Each row comes from the steps of one walk. Every step used is in the known rows, and no mark comes twice. Write the walk behind each row, first mark first.
Known rows:
badigo/vodas/lolunu: [-0.36  1.00  1.15  1.50 -0.63  0.06  1.04 -0.85 -0.18 -1.71 -1.56  2.11
 -1.11 -1.38 -1.60  1.72 -6.23  0.31  0.46  1.35 -1.36  1.87  1.25  0.43
  1.24 -1.35 -0.88  2.30 -0.19  0.67 -3.91  1.35  1.72  0.87]
kiret/vezup/kitot/badigo: [ 0.13 -0.37 -0.88 -0.83 -1.61  1.75 -2.41 -4.52 -0.62 -0.68  0.46  0.25
 -2.01  1.23  0.76 -0.82  2.46 -0.79 -0.11  3.80 -1.04  0.54  0.03  0.03
  1.88 -0.08 -0.27  2.32 -3.14 -2.17  2.94  4.15 -0.65 -4.68]
zipad/kiret/vezup: [ 2.08 -4.66 -1.65 -1.28 -4.55 -3.06  4.02 -0.33  3.50 -2.58 -0.60  0.70
 -4.63 -1.02 -0.67 -2.16  0.84  2.37  1.19  5.34 -3.21  0.83  1.23 -4.03
  3.75  4.40  1.98  4.20 -4.62 -6.02  1.42  4.98 -1.17 -2.06]
fifud/vodas/kitot/badigo/vezup: [ 1.15  0.17  1.76 -0.30  0.18 -2.50  0.26  0.57  1.26  0.48 -2.43 -1.32
 -4.91 -2.57 -1.13  5.45  1.70 -1.32  0.38  1.66 -1.07  0.88 -3.07  2.15
  2.07  0.32 -1.25  3.32 -2.86  1.98 -1.57 -1.26  2.02  5.07]
vodas/lolunu/zipad: [-0.08  2.77  1.46 -1.28  0.91 -1.88  2.26  2.13  1.20  0.27 -2.06 -1.33
 -0.65  1.21 -1.80  0.54 -4.51 -0.62 -1.05  2.90 -2.67  2.67  1.34 -0.30
  1.65 -3.01  1.30  1.33 -1.35 -1.88 -2.38 -2.44 -0.12  0.85]
fifud/vodas/lolunu/kitot: [ 1.72  1.37  0.70 -0.97  0.08 -0.67  0.13  4.65 -0.22 -2.61  0.61 -1.05
 -3.09 -2.51 -2.20  3.21 -0.42 -1.68 -2.36  0.19 -1.79  2.17  1.25  0.64
  1.79 -2.73 -1.41  3.94 -1.72  1.28 -1.39 -1.23  0.49  1.94]
fifud/vodas/kitot: [ 1.81  0.13 -1.34 -1.74  1.11 -1.21  0.37  3.41  1.43 -2.42  0.90  1.34
 -4.60 -3.30 -0.60  0.94  0.41 -0.63  0.84  1.52 -1.92  0.54 -0.34  2.18
  1.82  1.85  0.34  6.15 -2.38  1.47 -1.71 -0.15  1.31  3.98]
lolunu/vezup/kitot/badigo: [-0.33  0.40 -0.29  0.78  0.27  1.61 -1.38 -2.98 -0.82  0.12  0.99 -0.07
 -2.56  1.83 -1.98  1.11  1.50 -2.80  1.18  2.67  0.53  2.62 -3.52 -0.35
 -0.70 -2.15 -1.21 -0.19 -0.86 -1.54  3.27  0.47 -1.06 -2.87]
fifud/vodas/lolunu: [ 1.57  2.20  0.20 -0.74  0.16 -1.54  2.27  4.03  0.92 -2.05  0.41  0.60
 -2.96 -3.16 -2.62  1.10 -2.36 -0.31 -0.51  1.07 -2.46  1.10  0.55  1.43
  2.93 -0.91  0.19  5.67 -2.31  0.35 -2.95 -0.67  1.96  3.16]
kitot/badigo/vodas/lolunu/zipad: [-2.93  2.68  2.94 -0.01  1.36 -0.84 -0.93 -0.28  0.72  2.55 -4.07 -1.50
  1.09  0.63 -0.90  2.58 -6.10 -0.26  0.29  2.56 -0.78  2.92  0.64  1.79
  1.00 -5.81  0.33 -1.64 -0.41  0.87 -3.15 -1.67  1.61  1.01]
kiret/vezup/kitot/badigo/vodas/lolunu: [-1.82 -0.42  1.25 -0.37 -1.02  1.75 -2.94 -4.02 -1.47 -0.80 -1.36  0.15
 -0.69 -0.01 -0.43  2.03 -1.86  0.30  0.02  2.11 -0.10  1.19  0.01  0.60
  1.64 -2.43 -2.11  1.13 -1.41  1.22 -0.61  4.09  0.91 -2.32]
kiret/vezup: [ 2.16 -2.03 -2.80 -1.32 -3.42  0.68  2.23 -1.64  0.58 -2.46 -0.55  0.64
 -3.35 -0.51  0.49 -1.29  0.28  0.81 -0.16  3.98 -2.94  0.29  2.29 -2.20
  3.52  4.46  0.73  5.26 -3.39 -4.27  0.24  4.33 -1.57 -2.93]
kiret/vezup/kitot/badigo/vodas: [-1.79 -1.50 -0.30  0.54 -1.63  3.53 -3.78 -5.72 -1.55 -0.08 -0.79  1.39
 -0.72  0.91  1.46 -0.07 -0.61  0.26  1.55  3.65  0.16  0.53  0.20 -0.10
  0.82 -0.91 -1.47  1.42 -0.87 -0.49  1.17  4.97  0.34 -3.83]
badigo/vodas/lolunu/zipad/kiret: [-1.73 -1.05  3.00 -0.13 -0.57 -4.66  3.01  2.27  3.62  0.62 -2.72  0.08
 -1.34  0.33 -2.48 -0.35 -5.68  2.03  1.95  4.50 -1.78  2.96  0.33 -2.05
  1.07 -3.22  1.60 -0.20 -1.36 -2.77 -1.77 -0.70  0.72  1.88]
fifud/vodas: [ 1.75  1.04 -1.72 -0.07 -0.56 -0.19  2.14  3.06  1.24 -1.71  0.90  1.81
 -3.39 -2.64 -0.99 -1.01 -1.06 -0.37  1.18  2.74 -2.29  0.59  1.02  0.82
  2.27  1.28  0.91  6.21 -2.07 -1.31 -1.09  0.00  1.37  2.22]
vodas/lolunu/vezup/kitot: [ 0.87 -0.08 -0.30 -0.28  0.24  1.03  1.32 -0.86 -1.60 -2.71  1.95  0.72
 -3.15  2.22 -4.15  1.05  0.51 -2.36  0.08  1.99  0.07  2.42 -2.90 -2.44
 -1.10 -1.26 -2.07  1.82 -0.36 -1.77  2.02 -0.06 -2.26 -1.46]
fifud/vodas/lolunu/zipad/badigo/vezup/kitot: [-0.45  0.51  3.20 -1.16  2.62 -1.58  2.01  1.06 -2.35  0.30 -0.40 -1.09
 -3.66  3.68 -2.65  3.95  1.56 -0.94 -0.97  3.65 -0.27 -1.13 -1.06 -1.60
 -0.31 -3.88 -1.98  3.94 -0.90 -1.46 -0.04 -3.89 -1.93  3.15]
badigo/vezup: [ 2.36 -0.16  0.78  1.71 -2.67 -1.21  4.09 -1.38  0.64 -1.24 -1.97  0.98
 -3.83 -0.13 -1.59  2.43 -1.38 -1.00  0.22  3.10 -2.22  1.06 -0.97 -2.47
  1.56  2.64 -1.14  3.68 -1.49 -3.25 -1.18 -0.01 -0.20  1.46]

Which walk is each row?
[-0.36  0.49  3.53 -0.44  1.82 -1.49  2.46 -1.43 -2.29  0.28 -1.07 -0.61
 -2.85  4.93 -2.37  4.02  0.18 -1.23 -1.58  3.35 -0.45 -0.58 -0.68 -2.54
 -1.00 -3.44 -1.91  2.17 -0.37 -2.88  0.29 -3.10 -2.99  1.14] -> vodas/lolunu/zipad/badigo/vezup/kitot
[-3.18  0.43  2.23 -2.01  0.62  0.74 -3.40 -2.27 -1.06  1.57 -2.70 -2.25
  0.38  2.53 -0.18  1.17 -1.95  0.28 -0.35  3.64 -0.31  1.69  0.47 -0.35
  1.51 -4.89 -0.83 -0.56 -1.03 -0.01 -0.29  1.27 -0.18 -1.86] -> kiret/vezup/kitot/badigo/vodas/lolunu/zipad
[ 1.20  1.19  3.67  1.04 -1.35 -2.20  0.44 -0.70 -0.09  0.08 -3.30 -3.01
 -2.84 -0.57 -1.81  7.48 -0.16 -2.39 -2.52  0.56 -1.29  2.92 -1.65 -0.10
  1.43 -3.05 -2.84 -0.09 -1.65  0.62 -1.00 -1.54  0.67  1.42] -> vodas/lolunu/kitot/badigo/vezup
[ 1.18  0.03  2.04  0.72 -0.52 -2.39  0.64 -2.18  1.42  0.21 -3.16 -1.06
 -4.13 -1.17 -0.93  5.32  0.62 -1.54 -0.01  1.69 -1.29  1.92 -2.76  0.99
  1.44  0.78 -1.15  1.52 -2.39  0.51 -1.33 -0.51  1.32  2.89] -> vodas/kitot/badigo/vezup
[ 0.12  2.60  1.80 -0.63  0.51 -1.26 -2.18  2.69  0.05 -0.15 -0.74 -2.36
 -2.00 -2.93 -1.36  4.77 -0.06 -1.89 -2.22  0.01 -1.31  2.95  0.18  3.13
  2.16 -4.98 -0.82  1.30 -2.33  2.65 -1.14 -1.22  2.03  1.30] -> fifud/vodas/lolunu/kitot/badigo
[-0.04  0.28  1.57  1.01 -0.63  0.90 -1.02  0.25 -1.21 -2.45 -1.28  0.27
 -1.44 -0.79 -1.06  3.87 -3.88 -0.97 -1.63  0.38 -0.80  2.84  1.59 -0.53
  0.25 -3.27 -2.70  0.98  0.40  1.30 -2.17  0.41  0.30 -0.09] -> badigo/vodas/lolunu/kitot
[-1.78 -3.53  1.43 -2.15 -1.65 -1.23 -0.15 -1.26  0.84 -1.21 -0.59  0.04
 -2.14  2.58 -1.26 -1.78 -0.51  1.83  0.97  5.34 -1.05  0.91  0.13 -4.16
  1.19 -1.48 -0.39  1.51 -1.96 -3.56  2.07  3.51 -1.64 -2.22] -> badigo/vodas/lolunu/zipad/kiret/vezup/kitot
[-2.25 -2.92  2.07 -1.94 -2.34 -3.76  0.89 -0.32  2.91  1.39 -4.24 -2.44
 -1.69 -0.07 -0.84  0.95 -2.11  3.03  0.82  5.18 -1.84  2.24  0.57 -1.96
  3.56 -2.25  1.43 -0.40 -3.44 -2.56 -0.64  2.85  0.32 -0.78] -> kitot/badigo/vodas/lolunu/zipad/kiret/vezup
[-1.60 -1.04  0.79 -0.76  3.50 -0.35  0.00 -0.64 -0.92  0.76 -2.21  0.86
 -2.40  1.77  0.87  3.31 -2.95  0.59  0.84  2.99 -0.12 -0.14  1.43  0.63
 -0.99 -1.78  0.11  1.86  0.17  0.38 -3.00 -2.02 -0.70  2.38] -> lolunu/zipad/badigo/vodas/kitot
[-2.15  0.64  1.02  2.48 -0.17  3.01 -3.64 -4.97 -1.18  0.33 -0.56  2.68
 -0.18  0.85  0.74  0.07 -2.90 -0.81  2.08  2.86  0.70  1.18 -0.19  1.10
 -0.79 -3.00 -1.35  0.23  0.21  0.46  0.42  2.45  1.29 -2.59] -> vezup/kitot/badigo/vodas
[-0.42  1.02  0.89  0.26  0.75  0.28 -1.03 -2.13 -1.03 -0.26  0.44 -0.78
 -2.20  1.37 -3.28  2.71  0.83 -2.73  0.10  1.38  0.36  3.30 -3.78  0.42
 -0.48 -3.57 -1.51 -0.62 -1.31 -0.12  1.94  0.05 -0.35 -1.71] -> vodas/lolunu/vezup/kitot/badigo
[-0.32  1.88  0.52  1.00 -0.04  1.22 -2.22 -3.69 -0.30 -0.14  1.02  1.34
 -1.31  0.95  0.20 -0.56 -0.13 -2.27  0.54  2.68 -0.53  1.37 -0.67  1.58
  0.19 -2.06 -0.13  1.28 -1.80 -1.11  1.99  1.42  0.31 -3.20] -> vezup/kitot/badigo
[-0.48  2.01  1.53 -2.03  3.50 -2.66  3.44  3.91 -0.73  1.24 -1.47 -1.42
 -2.25  1.12 -1.70  3.13 -1.86  0.47 -1.29  3.12 -1.71 -0.39  2.15  0.73
  0.94 -4.12  1.47  3.95 -1.87 -1.52 -3.19 -4.63 -0.73  3.28] -> fifud/vodas/lolunu/zipad/badigo
[ 0.83  1.21  3.51  0.25 -0.72 -1.98  0.00  1.96 -0.27  0.26 -2.84 -3.20
 -3.56 -2.07 -2.11  7.70  1.13 -1.98 -2.09  0.50 -0.90  2.29 -2.04  0.89
  2.09 -3.37 -2.80  1.66 -2.17  1.80 -1.31 -1.96  1.42  3.73] -> fifud/vodas/lolunu/kitot/badigo/vezup
[ 0.12 -0.91 -0.63  0.52  0.41  0.53 -0.92 -1.39  0.41 -1.82 -0.88  2.69
 -2.74 -1.36  0.55  1.30 -3.49  0.01  1.71  1.89 -0.78  1.21  0.14  1.12
  0.21  1.40 -0.80  2.93 -0.43  1.30 -2.64  1.71  1.26  1.63] -> badigo/vodas/kitot
[-1.96 -2.34  2.33 -0.35 -1.84 -1.45 -1.35 -2.78  1.00 -0.78 -1.13  0.41
 -1.79 -0.38 -1.36  1.17 -1.43  1.54  1.18  3.37 -0.48  1.67 -0.54 -0.86
  1.68 -2.31 -1.20  0.41 -2.57 -0.27  0.38  4.60  1.15 -1.79] -> zipad/kiret/vezup/kitot/badigo/vodas/lolunu
[-0.71  1.26  0.69 -0.43  1.35  0.21 -1.55  0.62 -0.84 -0.04  1.01 -1.10
 -2.91 -0.14 -3.61  2.79  2.10 -2.10  0.35  1.51  0.61  2.43 -4.30  1.34
  0.26 -4.05 -1.74  1.40 -1.45  1.10  1.73 -0.78  0.31  0.31] -> fifud/vodas/lolunu/vezup/kitot/badigo
[ 0.60  1.31  0.28 -0.26  1.25 -1.47 -1.57 -1.27  1.48 -0.15 -1.06  0.10
 -2.78 -1.81  0.20  2.35 -0.55 -1.50  0.23  1.39 -1.50  2.17 -0.92  3.44
  1.43 -0.28  1.06  1.36 -2.70  1.37 -1.07  0.40  1.74  0.51] -> vodas/kitot/badigo
[-0.68 -1.03  0.17  0.86  0.03  2.19 -0.03 -1.83 -2.20 -2.23  1.23  1.55
 -2.38  2.24 -3.67  1.62 -1.19 -1.51  1.13  1.89  1.08  2.29 -3.00 -2.36
 -1.80 -2.20 -3.21  0.73  1.13 -0.55  1.23  0.98 -1.54 -1.09] -> badigo/vodas/lolunu/vezup/kitot
[ 1.30  0.62  1.95  2.17 -1.92 -1.46  2.01 -2.66  0.87  0.95 -3.19 -0.62
 -2.87 -0.36 -1.05  4.11 -0.90 -1.40  0.31  2.59 -1.62  1.70 -1.90 -0.06
  1.76  0.18 -0.74  1.26 -1.85 -1.67 -0.88 -0.21  1.10  1.02] -> kitot/badigo/vezup
[-1.32 -0.25  0.85  1.31  0.01  0.09  0.65 -1.01 -0.60  0.36 -2.72 -0.71
 -1.86 -0.58 -3.69  4.94 -3.50 -0.84  1.07  1.23  0.67  3.81 -3.26  0.05
 -0.02 -2.89 -1.90 -1.46 -0.22  0.90 -1.92 -0.02  0.92  0.59] -> kitot/badigo/vodas/lolunu/vezup
[ 2.10 -0.85  1.28  1.78 -0.71 -1.84  5.55 -1.83 -0.92 -0.50 -2.20  0.98
 -4.44  1.70 -1.28  4.73 -0.53 -0.10 -0.36  3.33 -1.42 -0.94  0.34 -2.28
  0.27  1.64 -0.95  4.16 -1.33 -4.12 -1.78 -1.61 -1.61  1.97] -> zipad/badigo/vezup
[-2.26 -1.02  0.08  2.07 -0.04  3.21 -2.60 -4.32 -1.97  0.60 -0.60  1.53
 -1.33  1.77 -0.98  1.63 -1.46 -1.45  2.68  2.88  1.87  2.24 -2.90 -0.38
 -1.56 -2.99 -2.33 -0.96  0.95  0.01  1.44  1.59  0.06 -2.19] -> lolunu/vezup/kitot/badigo/vodas
[-1.10 -1.61  0.43  0.81  1.65  1.65  0.98 -2.27 -3.69 -1.53  0.81  1.46
 -2.74  3.37 -3.30  3.52 -0.60 -0.81  0.50  2.24  1.49  0.73 -2.18 -2.47
 -2.71 -2.87 -3.13  1.40  1.02 -0.74  0.61 -0.36 -2.70 -0.89] -> zipad/badigo/vodas/lolunu/vezup/kitot
[ 0.47  2.63  2.31  0.14  0.01 -1.03 -1.71  0.06  0.00 -0.50 -1.33 -2.04
 -1.37 -1.14 -0.98  4.63 -1.21 -2.46 -2.43 -0.02 -1.27  3.68  0.57  2.27
  1.67 -4.35 -0.91 -0.37 -2.13  1.51 -0.86 -0.62  0.97 -0.99] -> vodas/lolunu/kitot/badigo
[ 0.67 -0.18 -0.66 -1.10  0.80  0.77  0.98  2.21 -1.50 -2.48  2.55  0.34
 -3.87  0.83 -4.41  1.18  1.79 -2.03  0.33  1.93 -0.03  1.72 -3.44 -1.53
 -0.25 -1.74 -2.34  3.49 -0.70 -0.57  1.80 -0.59 -1.33  0.94] -> fifud/vodas/lolunu/vezup/kitot
[-0.48  1.85  1.78 -0.95  2.90 -2.58  3.71  1.14 -0.68  1.16 -2.13 -1.04
 -1.67  2.47 -1.44  2.99 -3.12  0.21 -1.62  3.08 -1.65  0.41  2.51 -0.16
  0.33 -3.69  1.46  2.05 -1.51 -2.65 -2.91 -3.84 -1.76  1.17] -> vodas/lolunu/zipad/badigo
[-1.38  1.83  2.31  1.56 -0.04 -0.22 -1.18 -2.07  0.23  0.13 -2.65  0.75
 -0.23 -1.74 -1.22  2.94 -5.79  0.07  0.61  0.91 -0.56  2.49  0.17  2.33
  1.51 -3.31 -0.65  0.12 -0.91  1.99 -3.73  1.09  2.91  0.51] -> kitot/badigo/vodas/lolunu
[-0.69  0.22  1.66  1.48  1.08 -0.25  2.12 -1.30 -1.64 -1.06 -1.74  2.02
 -1.50 -0.09 -1.34  3.99 -5.49  1.15  0.15  1.71 -0.64  0.17  2.07  0.35
  0.09 -2.24 -0.66  2.56 -0.45  0.09 -4.41 -0.08  0.38  1.26] -> zipad/badigo/vodas/lolunu
[-0.53 -1.61  0.19  1.26  1.07 -0.25  3.56 -0.48 -2.15 -0.69 -1.73  0.45
 -3.07  1.09 -3.91  5.65 -3.02  0.22  0.59  1.84  0.79  1.62 -1.49 -2.08
 -0.98 -1.88 -2.07  1.12  0.44 -0.97 -2.51 -1.10 -1.48  1.52] -> zipad/badigo/vodas/lolunu/vezup
[ 0.36  1.49 -0.06 -1.09  1.57 -1.61 -1.91  1.50  1.61 -0.10 -0.35 -0.20
 -3.51 -3.54 -0.06  2.39  0.84 -1.00  0.72  1.28 -1.39  1.46 -1.23  4.47
  2.25 -0.73  0.65  3.38 -3.02  2.77 -1.42 -0.39  2.71  2.97] -> fifud/vodas/kitot/badigo
